In the rows, zero is written as 128.
Known rows, with every step that occurs
K/Y: [132 131 132 111 129 121 143 124 122 119 121 137 125 120 123 119 114 127
 128 112 139 141 128 127 128 150 132 118 144 116 119 103]
R/Y/B/J: [120 121 122 112 126  92 106 148 140 112 110 108 125 135 129 108 125 126
 171 162 167 123 132 116 113 137 134 118 159 105 126 113]
G/T/J/E/R/Y: [ 97  97  98  86 117  87 140 142  88 132 126 118 135  95 138 128 106 104
 138 122 137 139 141 112 129 174 121 121  89 132 110  84]
Y/R: [143 138 137 134 139 111 133 133 133 119 135 131 129 130 128 151 137 140
 138 116 125 141 128 127 124 147 134 133 140 105 136 113]
K/Y/B: [142 127 147 119 132 103 134 141 130 119 117 126 127 125 129 110 115 128
 149 130 141 140 125 131 110 143 130 111 160 104 138 113]
K/Y/B/E/R: [146  90 115 133 126 101 137 163 135 126  90 128 128 116 135 110  93 135
 157 116 128 137 122 124 101 141 134 126 136 111 109 113]
E/R/Y/U: [118 124 111 123 110 155 108 150 115 134  83 126 145 127 104 104 135 109
 139 134 151 130 137 120 129 155 141 124 131 107 109 106]
K/Y/R: [146 140 141 117 140 105 148 130 127 111 127 141 126 122 123 141 124 139
 138 100 136 154 129 126 123 169 138 123 155  94 127  86]
B/E: [133 104 116 137 128 138 123 138 129 120 125 131 129 122 135 129 107 132
 142 107 117 129 134 124 118 131 128 129 125 134 114 123]
B/J/E: [111  98 107 108 130  96 139 124 154 116 123 126 122 106 120 140 121 152
 142 116 131 120 128 101 129 117 138 134 110 127 120 107]
K/Y/M: [131 134 130 110 134 108 147 133 116 121 121 152 133 120 124 150 121 130
 136 111 141 161 135 116 118 166 136 105 146  93 122  88]
B/E/R/Y/K: [125 120  83 127 108 143 112 167  96 116  92 129 129 119 109 102 106 118
 149 108 148 120 131 110 120 169 138 139 115 145 108 107]
G/T: [114 103 129 119 132  95 126 142 125 133 141 130 126 119 134 117 129 118
 139 114 137 139 137 132 127 148 129 119 137 126 128 105]
U/Y: [129 127 117 128 122 125 132 122 116 120 125 143 131 117 115 126 136 110
 131 115 142 133 126 111 122 143 127 115 152 119 132 114]
T/J/E/B: [116 104 105 100 115 104 149 108  95 126 144 132 133  92 133 154 102 129
 125 100  95 129 127  97 118 131 123 132  80 151 118 104]
B/Y/R/E/J: [131  98 116 136 142  56 146 150 179 127 110 111 133 112 150 125 126 112
 148 135 136 121 123 133 113 151 129 139 110  97 109 104]
B/E/R/Y: [123 108  89 127 113 147 117 152 121 124  95 124 133 126 134 116 104 124
 143 134 136 126 139 121 117 150 133 137 107 126  85 117]
J/E/B: [113 101 102 110 115 126 137 115 134 121 134 140 129 105 126 142 109 149
 127 114 100 124 131 103 114 123 141 144  78 137 108 112]
M/Y/B/E/J/T: [127  83 127 138 132  51 125 179 148 112 103 132 121  95 135 136 115 114
 187 117 134 136 121 113  89 155 122 122 149  92 147  94]
K/Y/R/E: [155 115 141 132 149  87 155 143 151 120 114 135 138 111 134 139 116 144
 144  97 134 142 131 133 120 166 137 123 148  84 127  93]
R/Y/B/E/J/T: [115  88 132 117 129  66 118 170 157 117 109 119 127 111 143 110 101 120
 175 133 132 134 128 125  99 174 124 124 151 100 120  92]
T/J: [132 132 133 117 128 108 140 120  89 132 139 121 131 116 135 141 120 109
 127 115 122 135 123 121 133 136 111 115 131 141 138 118]
K/Y/R/E/B/J: [141  80 108 118 139  42 159 135 166 119 106 139 128  96 129 143 110 160
 163  82 135 135 124 102 113 154 155 133 140  89 100  69]
E/R/Y: [117 131 101 117 114 135 122 142 121 132  98 122 132 132 128 115 123 118
 130 155 147 123 132 125 129 148 133 137 109 120 100 122]
G/T/J: [117 105 132 108 133  74 138 133  85 137 151 122 130 107 141 130 122 100
 138 102 132 146 133 126 131 156 113 104 139 139 139  96]
J/E/R: [118 105 100 122 122 123 145 134 143 133 109 129 129 110 126 138 117 145
 120 129 112 121 124 113 127 121 135 148  76 130 113 126]
B/Y: [120 131 117 126 121 132 120 132 131 121 128 120 127 135 132 105 126 105
 135 159 149 120 131 136 124 130 126 133 113 135 119 132]
B/J: [120 109 114 119 131  91 131 128 144 125 120 123 119 122 121 129 130 138
 145 122 144 123 123 111 132 120 135 128 140 126 121 113]
M/Y/B/E: [144 110 118 150 125 125 106 165 112 106 109 129 129 118 134 134 117 116
 179 130 143 131 138 116  88 128 124 120 142 106 147 126]
J/T/G: [120 100 147 121 150  66 130 144 146 135 154 139 128 124 136 139 133 127
 144 110 133 151 136 137 137 176 136 124 157 109 138 101]
K/Y/B/J/T/G: [125  79 152 105 158   4 137 159 165 122 135 133 118 114 131 123 122 136
 181 106 162 158 127 124 123 183 146 108 200  83 140  71]
J/E/B/Y: [105 104  91 108 108 129 130 121 139 114 134 132 129 112 129 119 107 125
 132 144 121 116 136 112 108 125 139 151  62 143  99 117]
M/Y: [130 139 116 133 122 132 120 139 106 114 115 136 126 119 120 141 137 111
 147 132 152 130 134 117 116 132 127 124 129 112 142 120]

Rows
[120 124 128 132 116 153 107 141 126 124 115 124 140 132 108  96 137  96
 145 136 152 126 138 131 122 138 134 122 135 123 130 117] : B/Y/U
[132  82 110 135 125  73 133 149 142 118 108 130 127 103 136 117 116 105
 163 103 125 134 120 102  91 144 122 110 158 107 117  99] : U/Y/B/E/J
[126 127 115 126 117 118 113 159 129 131  95 111 134 138 134 106 123 119
 149 174 148 122 128 129 112 140 132 130 126 108 119 133] : E/R/Y/B
[142  99 131 145 130 120 113 155 136 120 121 121 131 127 141 120 108 133
 161 126 119 129 131 128  98 124 126 124 141 122 132 133] : Y/B/E
[141 105 113 144 142  57 147 156 154 120  96 129 132  97 141 161 138 118
 160 107 139 133 126 114 107 152 130 129 125  75 132  91] : M/Y/R/E/J
[151 112 126 150 140  90 145 141 147 119 117 141 145 108 127 147 138 128
 146 101 138 135 128 116 115 158 133 121 157  87 139 104] : U/Y/R/E
[121 157 115 112 115 145 107 145  92 110 117 128 127 128 102 102 128 110
 139 123 160 122 134 118 128 171 134 125 140 136 136 107] : R/Y/K
[108  83 114 112 127  52 137 134 158 130 126 141 118 106 115 135 119 152
 157 109 129 125 115 100 124 139 146 142 135 125 120  93] : E/B/J/T
[115  58 125 122 151  34 139 155 164 132 139 137 122 104 151 140 112 120
 157  80 114 153 132 125 124 184 133 126 145 110 106  77] : B/E/J/T/G
[138  76  93 136 131  47 149 134 161 119 109 146 134  94 120 151 131 143
 165  86 140 127 121  85 107 147 149 130 149  91 113  79] : U/Y/R/E/B/J
[119  75 135 129 144  38 155 154 188 144 107 126 132  93 141 129 117 134
 140 111 118 121 113 130 127 151 126 134 128 104 128 105] : R/E/J/T
[111 100 137 116 136  55 147 141 162 135 122 131 120 105 130 129 125 128
 136 114 120 133 111 123 130 155 126 132 134 113 129  97] : E/J/T
[135  85 126 118 131  70 143 151 146 118 103 124 120 105 144 109  93 123
 160 100 122 143 121 119  97 150 127 113 150 104 106  89] : K/Y/B/E/J
[128 129 115 128 126 113 137 132 109 120 126 158 138 117 116 157 142 114
 140 115 143 152 133  99 113 158 131 102 155  97 134  99] : U/Y/M
[139  88  91 140 133  52 137 150 150 114 100 138 130  96 128 166 132 145
 181 102 147 126 130  91 101 137 150 139 125  86 122  87] : M/Y/R/E/B/J
[124  95 147 125 143  42 126 157 168 126 123 121 120 119 121 123 128 148
 174 136 147 127 113 118 118 135 135 125 171 106 157 113] : Y/B/J/T
[ 94  81  95  88 111  75 139 126  97 124 158 126 131  91 142 121 101  97
 143 118 125 133 140 109 111 154 123 127  73 154 110  85] : G/T/J/E/B/Y
[108  82 105 101 125  69 155 139 102 142 132 122 130  87 138 140 111 117
 131 102 116 137 129 111 130 150 120 126  87 141 123  95] : G/T/J/E/R
[143 138 126 135 132 108 137 128 121 112 131 146 132 119 114 149 146 121
 142 104 139 146 126 109 119 161 134 120 163  97 139  97] : U/Y/R
[122  67  95 130 127  65 139 135 168 137 107 127 130 103 134 131 114 150
 152 110 128 110 123 104 117 114 144 139 113 124 103 112] : R/E/B/J
[132 116 124 130 121 139  99 158 123 111 117 116 135 134 141 109 104 120
 166 146 140 129 144 129  99 148 127 120 144 114 119 123] : R/Y/B/E
[115 117  96 120 114 111 126 133 124 124 131 144 135 128 133 139 123 116
 143 151 135 137 137 110 102 143 141 129  95 120 102 108] : E/B/Y/M
[122 121 125 104 127 114 147 115  97 123 143 123 133  99 133 152 111 123
 123 109 109 132 129 111 129 133 113 121 100 143 138 112] : T/J/E
[123  86 107 127 128  96 137 139 146 126 114 126 122 107 142 128 109 122
 139  97 109 131 125 116 114 135 125 129 117 130  96 104] : B/E/J
[125 102  92 134 112 103 124 152 131 125 112 127 134 110 116  93 112 113
 146 122 143 101 125 117 110 144 140 146  95 151 122 120] : R/E/B/Y/K
[114 136  92  93 107 119 136 142  66 119 109 121 132  97 106 126 109 109
 131 111 139 121 125  96 132 172 124 131  90 152 132  97] : T/J/E/R/Y/K
[121  83 107 141 112 127 116 147 149 136 102 128 152 112 120  97 120 108
 150 125 136 113 138 124 109 132 143 133 108 120 111 115] : R/E/B/Y/U
[119  93 121 116 134  80 130 140 161 114 121 116 122 112 125 130 121 152
 160 136 133 120 125 105 111 111 137 127 126 116 138 117] : Y/B/J/E
[126 105 134 130 137  46 119 168 147 111 110 129 119 110 114 137 138 131
 193 141 169 128 119 108 106 139 134 122 170  89 172 104] : M/Y/B/J/T
[133 107 133 111 136  64 136 141 146 117 109 122 118 119 123 111 117 137
 165 123 158 134 119 115 115 135 138 111 172 102 131  97] : K/Y/B/J
